What can hang from each mark
dimigi: lufo
dupovig: lufo pezo sozo vinare
dafid: dimigi
sozo: piri tutov
piri: sozo
pezo: dupovig
lufo: dimigi dupovig

Known rows, with every way that one mark hangs from another
{dimigi {lufo {dupovig pezo {sozo tutov}}}}: [ 6.101,  0.237,  1.615,  0.753, -0.093, -0.373,  1.728, -3.428, -1.424,
 -0.865, -1.457,  0.994,  1.466, -0.236, -1.058,  1.713, -1.826]
{piri sozo}: [ 5.263, -0.742,  0.291,  2.269,  0.527,  1.101,  4.715, -4.904,  2.633,
 -0.492,  0.278,  3.044,  5.228, -3.507, -2.528,  3.916, -2.464]
{sozo piri}: [ 3.777, -0.510,  1.860,  0.173, -0.235, -1.639,  2.642, -5.487,  2.352,
 -0.447, -0.101,  2.013,  5.298, -3.052, -1.949,  1.407, -3.116]
{lufo dimigi {dupovig pezo {sozo piri tutov} vinare}}: [ 3.913, -0.439,  4.042,  0.546, -3.189, -2.123,  0.667, -1.863, -1.325,
  1.238,  1.027,  1.178,  3.315,  0.200, -1.735,  0.020, -2.044]
{dimigi {lufo dupovig}}: [ 7.998,  0.429,  0.899,  0.235,  1.255, -0.531,  4.395, -4.776,  2.320,
 -0.090, -0.361,  0.862,  3.123, -1.078, -1.146,  3.005, -3.236]
{piri {sozo tutov}}: [ 5.946,  0.202,  1.206,  2.178, -0.738, -0.524,  2.997, -3.593,  0.724,
 -0.594, -0.454,  2.541,  5.009, -4.094, -2.104,  3.503, -2.453]
{dafid {dimigi {lufo {dupovig sozo vinare}}}}: [ 5.280, -1.672,  1.376, -1.044,  1.308,  0.442,  4.752, -2.443, -0.442,
  2.001,  1.490, -0.287,  3.523, -0.342, -0.928,  2.908, -2.937]
{dafid {dimigi {lufo {dupovig {sozo piri tutov} vinare}}}}: [ 5.520, -0.924,  2.425, -0.954, -0.156, -1.998,  3.397, -1.818, -1.182,
  2.137,  0.989, -0.993,  3.364, -1.015, -0.192,  0.461, -3.203]
{dupovig pezo vinare}: [ 0.935, -0.319,  2.857,  0.858, -1.685,  0.258,  1.847, -3.367, -1.642,
 -1.003, -1.470,  1.425,  4.994, -0.779, -2.469,  3.951, -1.170]
{dupovig lufo pezo {sozo piri tutov}}: [-0.230, -1.282,  2.492, -0.555, -0.351, -1.850,  0.536, -4.589, -2.347,
  0.684, -2.379,  1.903,  1.804, -0.943, -2.417, -0.501, -0.461]
{dupovig pezo sozo vinare}: [ 0.059, -1.244,  2.393,  0.981, -0.494,  2.191,  2.101, -3.120, -2.974,
 -0.323, -1.259,  1.387,  4.221, -0.287, -1.602,  3.235, -0.405]
{dimigi {lufo {dupovig pezo}}}: [ 6.298,  0.352,  1.375,  0.653, -0.033, -0.869,  2.890, -4.725,  1.232,
 -1.126, -0.998,  1.502,  2.188, -0.093, -2.073,  2.631, -2.517]
{dafid {dimigi {lufo {dupovig pezo}}}}: [ 5.406, -1.445,  1.470, -0.922, -0.348, -1.930,  2.506, -3.519,  0.689,
 -0.492,  1.019,  1.607,  2.650, -0.496, -3.130,  3.190, -3.315]
{dimigi {lufo {dupovig pezo sozo}}}: [ 5.662, -0.525,  0.979,  0.857,  1.002,  0.847,  3.111, -4.519, -0.035,
 -0.663, -0.755,  1.411,  1.603,  0.130, -1.440,  2.001, -1.810]
{pezo {dupovig lufo sozo}}: [ 2.099, -2.028,  0.038,  0.827,  2.118,  2.268,  3.862, -3.499, -0.368,
  1.310,  0.818,  2.424,  1.623, -1.641, -3.784,  4.284, -0.797]
{dimigi lufo}: [ 5.512, -0.048,  0.446, -0.911,  1.905, -0.566,  3.537, -4.258,  1.111,
 -0.218, -0.993,  1.026,  4.018, -2.253, -1.465,  2.780, -2.315]

Rows
[ 5.185,  0.598,  2.326,  0.837, -0.474,  0.195,  2.622, -2.418, -2.749,
  0.260, -1.694, -0.377,  2.080,  0.469, -0.267,  1.712, -1.294] | {dimigi {lufo {dupovig pezo {sozo tutov} vinare}}}
[ 4.883,  0.624,  2.684,  1.083, -0.997, -0.662,  2.684, -2.758, -2.019,
  0.713, -1.622, -0.548,  1.990,  0.176,  0.073, -0.323, -1.525] | {dimigi {lufo {dupovig pezo {sozo piri tutov} vinare}}}
[ 2.156, -1.034,  1.544, -1.181,  1.878, -0.258,  2.111, -4.002, -1.865,
  1.417, -1.643,  1.324,  3.023, -1.725, -1.801,  2.402, -1.084] | {dupovig lufo {sozo tutov}}
[-0.124, -3.004,  1.504, -2.016,  0.908, -0.597,  1.278, -4.141, -0.897,
  1.536,  0.007,  3.400,  2.134,  0.041, -4.069,  1.713, -0.368] | {dupovig {lufo dimigi} pezo sozo}
[ 2.394, -1.171,  1.442,  2.382, -0.115,  2.217,  3.849, -1.991, -0.901,
  1.138,  1.396,  1.023,  3.644, -2.165, -2.058,  2.668, -1.429] | {pezo {dupovig {sozo piri} vinare}}
[ 0.561, -2.356,  1.880, -2.287,  2.057,  0.546,  4.053, -2.822, -1.117,
  4.225,  0.564,  0.726,  4.136, -0.181, -2.025,  2.216, -0.690] | {dupovig {lufo dimigi} sozo vinare}
[ 0.740, -1.973,  1.907, -2.123, -0.222, -2.571,  0.996, -4.339,  0.467,
  0.880, -0.292,  3.445,  2.915, -0.383, -4.890,  2.456, -1.157] | {dupovig {lufo dimigi} pezo}
[-1.445, -2.617,  2.457, -1.804,  0.403,  0.251,  2.301, -2.799, -2.453,
  2.932, -0.341,  1.762,  2.916,  0.829, -3.087,  1.810,  0.231] | {dupovig {lufo dimigi} pezo sozo vinare}
[-1.758, -2.603,  2.904, -1.603, -0.076, -0.850,  2.375, -3.360, -1.611,
  3.600, -0.312,  1.425,  2.915,  0.563, -2.611, -0.629, -0.129] | {dupovig {lufo dimigi} pezo {sozo piri} vinare}
[-1.528, -0.753,  3.362, -0.402, -0.913, -0.849,  1.533, -3.139, -4.013,
  2.085, -2.701,  0.095,  2.549, -0.022, -1.426, -0.451,  0.150] | {dupovig lufo pezo {sozo piri tutov} vinare}
[-1.163, -0.795,  2.992, -0.505, -0.281,  0.306,  1.415, -2.525, -4.942,
  1.500, -2.851,  0.467,  2.514,  0.269, -1.819,  2.036,  0.547] | {dupovig lufo pezo {sozo tutov} vinare}
[ 4.403, -0.990,  2.135, -0.687, -0.722, -1.217,  3.249, -2.581, -0.392,
  0.533,  0.831,  0.322,  3.295,  0.219, -2.263,  3.134, -2.717] | {dafid {dimigi {lufo {dupovig pezo vinare}}}}
[ 3.006, -0.358,  2.127,  2.272, -1.184,  0.812,  2.396, -0.803, -2.540,
  0.843,  0.782,  0.561,  3.545, -2.570, -1.645,  2.290, -1.281] | {pezo {dupovig {sozo piri tutov} vinare}}
[ 1.854, -1.548,  1.827, -0.365,  0.187,  0.140,  2.416,  0.070, -2.797,
  3.390,  1.404,  1.189,  2.396, -1.151, -3.383,  3.244, -0.421] | {pezo {dupovig {lufo dimigi} {sozo tutov} vinare}}
[ 3.611, -1.281,  3.063,  0.653, -1.593,  0.350,  2.121, -2.590, -0.528,
  0.989,  1.576,  1.965,  3.586,  0.910, -2.510,  2.641, -1.871] | {lufo dimigi {dupovig pezo sozo vinare}}
[ 7.199, -0.734,  2.392, -0.088, -0.700, -1.576,  1.196, -2.634,  0.674,
  0.598,  1.985,  2.281,  3.830, -1.289, -2.174,  2.553, -3.208] | {lufo dimigi {dupovig {sozo tutov}}}
[ 1.858, -2.067,  0.425,  0.809,  1.678,  1.136,  3.810, -3.977,  0.382,
  1.921,  0.878,  2.208,  1.673, -2.043, -3.432,  1.994, -1.198] | {pezo {dupovig lufo {sozo piri}}}
[ 2.481, -2.794,  0.316, -0.480,  1.763,  0.837,  2.997, -2.483,  0.233,
  2.375,  2.335,  3.114,  1.810, -1.607, -4.642,  3.640, -1.054] | {pezo {dupovig {lufo dimigi} sozo}}
